Each row was made from one path, in order. Every step used is in the known rows, and no mark comes twice. Write each row's path.
Known rows
pato -> vivogo -> fevilu: [ 0.09  0.03 -0.84 -0.36  0.80  0.69  0.58 -0.59  5.65  1.98  0.92 -0.19
 -0.69  0.46 -0.72  3.48 -0.89  1.19 -0.89 -3.90 -0.26]
kega -> pato -> vivogo: [ 1.74  1.14 -1.71 -2.99 -0.71 -0.66  1.31  0.10  3.80  1.20  0.98 -0.28
 -0.71  0.69 -0.04  1.56 -2.37  0.54 -0.62 -2.83  2.19]
kega -> fevilu -> vivogo: [ 0.49  2.56 -2.94 -2.21  1.29  1.62  1.49 -3.75  3.21  0.92  3.11 -1.39
 -0.58  0.82  1.32  2.07 -1.24  1.53 -1.57 -2.51  1.31]
fevilu -> kega: [ 0.46  1.21 -1.50 -1.03  1.49 -0.61  0.84  0.10  3.37  1.74  0.68 -0.39
 -0.95  0.05  1.42  1.67 -1.43  1.63 -3.16 -1.43  1.02]
sodo -> kati: [-0.29  0.82 -1.33 -0.32  1.71 -1.94  0.44 -2.07  1.14  1.77  0.06  0.55
 -1.90 -0.24  1.16  2.96 -2.11  2.32  0.45 -1.25  2.52]
kati -> sodo -> vivogo -> fevilu -> kega: [-0.64 -0.42 -0.20  2.73  2.01  0.53 -0.94  0.86  1.39  0.04 -0.53  1.36
  0.15  0.88  0.02  4.50  0.14  5.16 -1.58 -3.29 -0.16]
vivogo -> fevilu -> kega: [ 0.01  1.28 -0.37  0.41  1.53  1.26  0.59  0.12  4.31  1.48  0.87 -0.20
 -1.19 -0.30  0.29  2.23 -1.01  3.17 -3.48 -2.16 -0.66]
kega -> sodo -> vivogo -> fevilu -> kati -> pato: [-2.55 -1.42 -0.93  0.22  1.42 -0.96  0.63  0.56  1.73  0.58  0.14  0.82
 -1.00 -0.02 -0.85  4.45 -0.06  3.40  0.03 -4.15  1.24]
kati -> pato -> vivogo -> fevilu -> kega: [ 0.43  1.64  0.14 -0.72 -0.24  1.23  1.39  2.11  5.61  2.46  1.30 -0.60
 -1.31 -2.03 -1.63  2.57 -1.47  1.60 -2.94 -4.33 -0.95]
kega -> sodo -> vivogo -> fevilu: [-2.38 -0.90 -0.83  0.89  1.40  0.23 -0.24 -1.08  2.76  0.60 -1.70  2.50
 -1.21  1.33  1.64  3.41 -0.18  2.61 -1.28 -2.39  0.73]
kati -> sodo: [ 0.51 -1.37 -2.21  0.70  1.95 -1.63  0.49 -0.15  1.66  0.71  0.21 -0.53
 -0.61  1.21 -0.02  2.52 -0.03  2.88  0.73 -2.07  1.28]
kati -> fevilu: [-1.35  1.01 -1.67  0.49  1.76 -0.47  2.47 -0.67  3.50  1.93 -0.06 -1.71
 -0.55  0.71 -1.74  1.39  0.02  2.08 -1.93 -1.66  1.02]
kati -> pato -> vivogo -> fevilu: [-0.14  0.95  0.05 -0.45  0.01  0.59  1.46  1.12  5.50  1.95  1.02 -0.83
 -1.62 -1.11 -2.16  2.58 -0.81  1.32 -1.21 -4.37 -0.45]
peza -> sodo -> kati -> pato: [-1.85  1.85 -2.40  0.26  0.43 -2.29  0.89 -0.17  1.53  1.46  0.16  1.00
 -3.60 -1.95  1.23  1.63 -2.83  2.60  0.28 -2.68  2.40]
vivogo -> fevilu: [-0.35  0.42 -0.59  0.72  1.70  0.35  0.70 -1.19  4.19  1.04  0.65 -0.42
 -1.55  0.47 -0.29  2.41 -0.41  2.92 -1.80 -2.33 -0.38]
pato -> vivogo -> fevilu -> kega: [ 0.58  1.00 -0.54 -0.49  0.57  1.71  0.29  0.54  5.77  2.31  1.16  0.28
 -0.14 -0.26 -0.19  3.29 -1.65  1.48 -2.57 -3.84 -0.78]
peza -> sodo -> vivogo: [-2.32  0.52 -2.89  0.95  1.32 -2.17 -0.22 -0.81  2.70 -0.05 -1.00  1.44
 -0.97  1.39  2.96  3.18 -0.97  2.15 -1.86 -2.44  2.34]
vivogo -> fevilu -> kega -> sodo -> kati: [-1.17  0.58 -1.16  0.38  1.14  1.43 -0.56 -0.78  2.04  2.59 -0.24  3.09
 -2.07 -1.38  1.77  2.50 -3.03  3.09 -0.81 -2.00  0.96]
fevilu -> vivogo: [-0.36  1.68 -2.60 -1.36  2.01  0.14  0.89 -2.29  4.18  1.63  0.89 -1.04
  0.14  0.28  1.04  1.96 -1.20  1.62 -1.33 -3.14  1.49]
peza -> sodo -> vivogo -> fevilu -> kega -> pato: [-1.42  2.34 -1.40  0.59 -0.31  1.04 -0.29  0.92  2.55 -0.52 -0.02  2.34
 -1.51  0.11  2.05  2.26 -2.34  4.72 -3.71 -3.19  0.90]
pato -> vivogo -> fevilu -> kega -> sodo -> kati: [-0.94  0.29 -1.41 -0.49  0.08  1.77 -0.81 -0.28  3.54  3.38  0.05  3.30
 -1.01 -1.60  1.38  3.59 -3.52  1.36  0.09 -3.56  0.99]
vivogo -> fevilu -> kega -> pato: [ 1.17  2.22 -0.18 -0.88  0.17  1.60  0.80  0.71  3.22  0.76  1.28  0.05
 -1.83 -0.34 -0.02  0.92 -2.05  3.97 -3.30 -1.99  0.08]
peza -> sodo -> kati: [-1.76  1.20 -3.31  0.71  1.26 -1.72 -0.22 -1.67  1.85  1.35 -0.07  1.60
 -2.38 -0.39  2.57  2.45 -3.00  2.31  0.54 -2.10  2.81]
peza -> sodo -> kati -> fevilu: [-3.27  1.65 -3.36  1.79  1.41 -0.91  1.05 -1.30  2.16  1.95 -0.43  0.48
 -1.62 -0.50 -0.32  1.87 -2.15  3.19  0.18 -2.39  2.33]
peza -> sodo: [-1.34  0.64 -3.83  0.42  1.31 -1.46  0.77 -0.81  3.94  1.02  0.16  0.29
 -1.72  0.68  2.40  1.36 -1.77  1.64 -1.29 -2.01  1.74]

Write each row's path
[ 0.81 -0.02 -1.37 -1.99  0.19  0.53  0.84 -0.09  4.14  1.00  2.72 -1.29
  0.31  0.52 -2.10  3.91 -1.88  2.70  0.78 -4.85  1.08]
kega -> pato -> vivogo -> fevilu -> kati
[ 1.79  2.06 -1.18 -2.25  0.11 -0.30  1.48  0.99  2.43  0.87  0.95 -0.19
 -1.69 -0.05  1.11  0.39 -2.40  2.60 -3.13 -1.30  1.83]
fevilu -> kega -> pato
[ 0.63  0.43 -0.07  1.25  0.59  0.88 -0.52  1.59  0.21 -0.68  0.05  1.42
 -0.18  0.75 -0.33  3.42 -0.77  6.22 -1.63 -3.14  0.61]
kati -> sodo -> vivogo -> fevilu -> kega -> pato
[ 0.08  2.05  0.59 -0.28  0.09  1.00  0.24  0.58  1.91 -0.29  0.08  1.19
 -0.97  0.35  0.54  2.70 -1.47  4.63 -3.94 -2.33  0.56]
sodo -> vivogo -> fevilu -> kega -> pato
[-1.48  0.27  0.08  1.26  1.74 -0.24 -0.10 -1.04  2.84  0.11 -0.73  0.69
 -0.82  1.34  0.43  4.22  0.31  3.64 -2.11 -2.71  0.20]
sodo -> vivogo -> fevilu
[ 1.14 -1.66 -2.00 -0.44  0.58  0.41  0.12  0.59  2.32  0.29  2.79 -1.16
  1.10  0.82 -3.20  4.55 -1.14  4.08  3.01 -5.38  0.83]
kega -> pato -> vivogo -> fevilu -> kati -> sodo
[-3.60  0.15 -2.03  1.51  1.48 -1.40  0.33  0.63  2.53 -0.19  0.88 -0.12
 -1.10 -0.19 -0.77  4.67 -0.36  4.65 -0.53 -4.94  0.94]
peza -> sodo -> vivogo -> fevilu -> kati -> pato
[ 0.60 -0.22 -2.85 -1.91  1.97 -0.74  1.59 -2.52  1.76  0.37  4.12 -2.49
 -0.59  1.53  0.05  3.91 -0.69  1.91  0.06 -1.95  2.11]
kega -> fevilu -> kati
[-0.33  0.93 -1.87 -1.99 -0.77 -0.62  0.54  1.38  2.32  3.59 -0.16  2.40
 -1.84 -2.79  1.07  2.21 -3.86  0.04 -0.01 -3.23  2.47]
fevilu -> kega -> sodo -> kati -> pato -> vivogo
[ 1.15  1.10 -0.49 -1.76 -0.47  1.16  0.87  0.23  4.66  1.03  1.40  0.20
 -1.12  0.27 -1.06  2.06 -1.95  2.17 -0.85 -3.68  0.53]
kega -> pato -> vivogo -> fevilu
[-0.99  0.15 -1.61 -0.04  0.98  1.69  0.28  0.13  4.19  2.08 -0.18  1.87
 -1.49 -0.19  1.69  1.62 -1.67  2.19 -2.63 -2.16 -0.09]
vivogo -> fevilu -> kega -> sodo
[ 0.22  2.93 -1.13 -1.70 -0.63  0.66  1.56  0.67  2.05  2.75  0.85  0.29
 -0.42 -1.55 -1.74  2.01 -3.74  2.38 -0.91 -2.90  2.35]
sodo -> kati -> fevilu -> kega -> pato -> vivogo
[-0.49  1.49  0.32 -0.10 -0.02  0.03  0.67  0.02  3.32  2.39  0.91  0.39
 -2.43 -2.43 -1.75  3.40 -2.04  2.27  0.63 -4.23  0.55]
sodo -> kati -> pato -> vivogo -> fevilu
[-3.01  1.69 -3.42 -0.17  1.51  1.13  0.94 -2.86  2.06  3.19 -0.61  1.25
 -0.10 -0.92 -0.12  1.73 -2.37  2.24  0.75 -3.21  2.54]
kega -> sodo -> kati -> fevilu -> vivogo
[-0.87 -2.73 -2.28  1.09  3.01 -2.96 -0.39 -0.35 -0.48 -0.44  0.40 -0.58
  1.55  2.20 -0.59  6.17  0.66  3.97  2.05 -3.67  2.39]
fevilu -> kati -> sodo -> vivogo
[-0.16  3.37 -0.99 -0.82  0.16  0.17  1.64  0.25  0.32  2.00  0.34  0.21
 -1.52 -1.35 -1.27  1.02 -2.84  3.93 -1.65 -1.44  2.49]
sodo -> kati -> fevilu -> kega -> pato
[ 0.12 -0.31 -1.82 -2.10  0.78 -2.26  1.78  0.95  3.83  1.88  2.12 -2.44
  0.06 -0.71 -2.22  3.85 -1.11  0.30  0.84 -4.76  1.82]
fevilu -> kati -> pato -> vivogo
[-2.66  0.37 -2.07  0.62  1.18  0.08  1.01  0.55  2.12  1.83 -1.98  1.63
  0.15  0.64  0.71  2.27 -0.55  1.90 -3.11 -1.78  1.67]
kati -> fevilu -> kega -> sodo -> vivogo
[-0.33  0.04 -2.73 -1.44  0.97 -0.24  0.59  0.22  3.16  2.35 -0.46  1.35
 -1.27  0.01  2.62  0.90 -2.08  0.69 -2.62 -1.22  1.65]
fevilu -> kega -> sodo
[-0.47  1.64 -0.45 -0.55  0.93 -2.42  1.35 -0.23  0.99  1.77  0.26  0.01
 -3.01 -1.76 -0.25  2.02 -1.90  2.54  0.07 -1.95  2.41]
sodo -> kati -> pato
[-1.09 -1.36 -0.36  2.94  2.16 -0.32 -0.78 -0.31  1.07 -0.46 -0.67  0.93
 -0.10  1.67 -0.57  4.85  0.87  4.98  0.11 -3.36  0.04]
kati -> sodo -> vivogo -> fevilu
[-0.36  0.48 -1.00 -1.15 -0.65  1.75  0.81  2.14  5.52  3.01  0.38  1.31
 -1.71 -1.98 -0.39  1.77 -2.17  0.83 -2.05 -4.25 -0.35]
kati -> pato -> vivogo -> fevilu -> kega -> sodo
[ 0.16 -2.46 -3.02  0.58  2.83 -2.23  0.61 -0.34  1.02  0.68  1.56 -1.72
  0.72  1.32 -1.35  4.34  0.01  3.35  2.43 -3.10  1.91]
fevilu -> kati -> sodo
[ 0.99  0.30 -2.48 -3.01  0.36 -0.79  2.56 -0.39  2.86  1.42  4.44 -3.00
 -0.65 -0.07 -1.74  3.94 -1.28  0.32  0.62 -4.01  1.69]
kega -> fevilu -> kati -> pato -> vivogo
[-0.78  1.19 -1.34 -1.20  0.18 -0.92  0.63  0.98  0.90  2.74 -0.27  1.99
 -2.88 -2.79  1.58  1.23 -3.33  1.86 -0.96 -1.64  2.46]
fevilu -> kega -> sodo -> kati -> pato
[ 0.01 -1.91 -2.80  0.30  2.41 -1.48  0.12 -1.64 -1.22 -1.16  2.56 -1.08
  0.96  2.58 -0.13  6.17  0.57  3.91  2.06 -2.93  2.43]
kega -> fevilu -> kati -> sodo -> vivogo
[-1.82  2.45 -2.69 -0.23  1.98  1.15  1.96 -1.99  4.23  2.18  0.59 -1.94
  0.77  0.17 -1.63  1.39 -0.45  2.24 -1.95 -3.30  0.95]
kati -> fevilu -> vivogo
[ 2.15  1.86 -1.49 -3.16 -0.86  0.18  1.09  1.49  3.92  1.87  1.31  0.03
 -0.54 -0.22  0.55  1.35 -3.17  0.83 -2.36 -2.74  1.67]
fevilu -> kega -> pato -> vivogo
[-2.63  1.37 -1.69  1.93  1.14  0.54 -0.76  0.33  3.55  0.44 -0.44  1.95
 -1.05  0.32  2.42  3.53 -1.39  3.96 -3.75 -3.24  0.07]
peza -> sodo -> vivogo -> fevilu -> kega
[ 0.11 -2.57 -2.20  0.98  2.24  0.07 -0.26  0.02  3.48  1.32  2.35 -1.32
  1.59  0.93 -2.92  5.89 -0.20  3.13  3.04 -5.79  0.08]
pato -> vivogo -> fevilu -> kati -> sodo
[ 0.12  1.37 -0.77 -1.42 -0.10 -1.88  0.97  0.06  2.40  2.53  0.60  0.24
 -1.96 -1.88 -0.79  3.00 -2.68  0.64  0.92 -3.52  2.24]
sodo -> kati -> pato -> vivogo
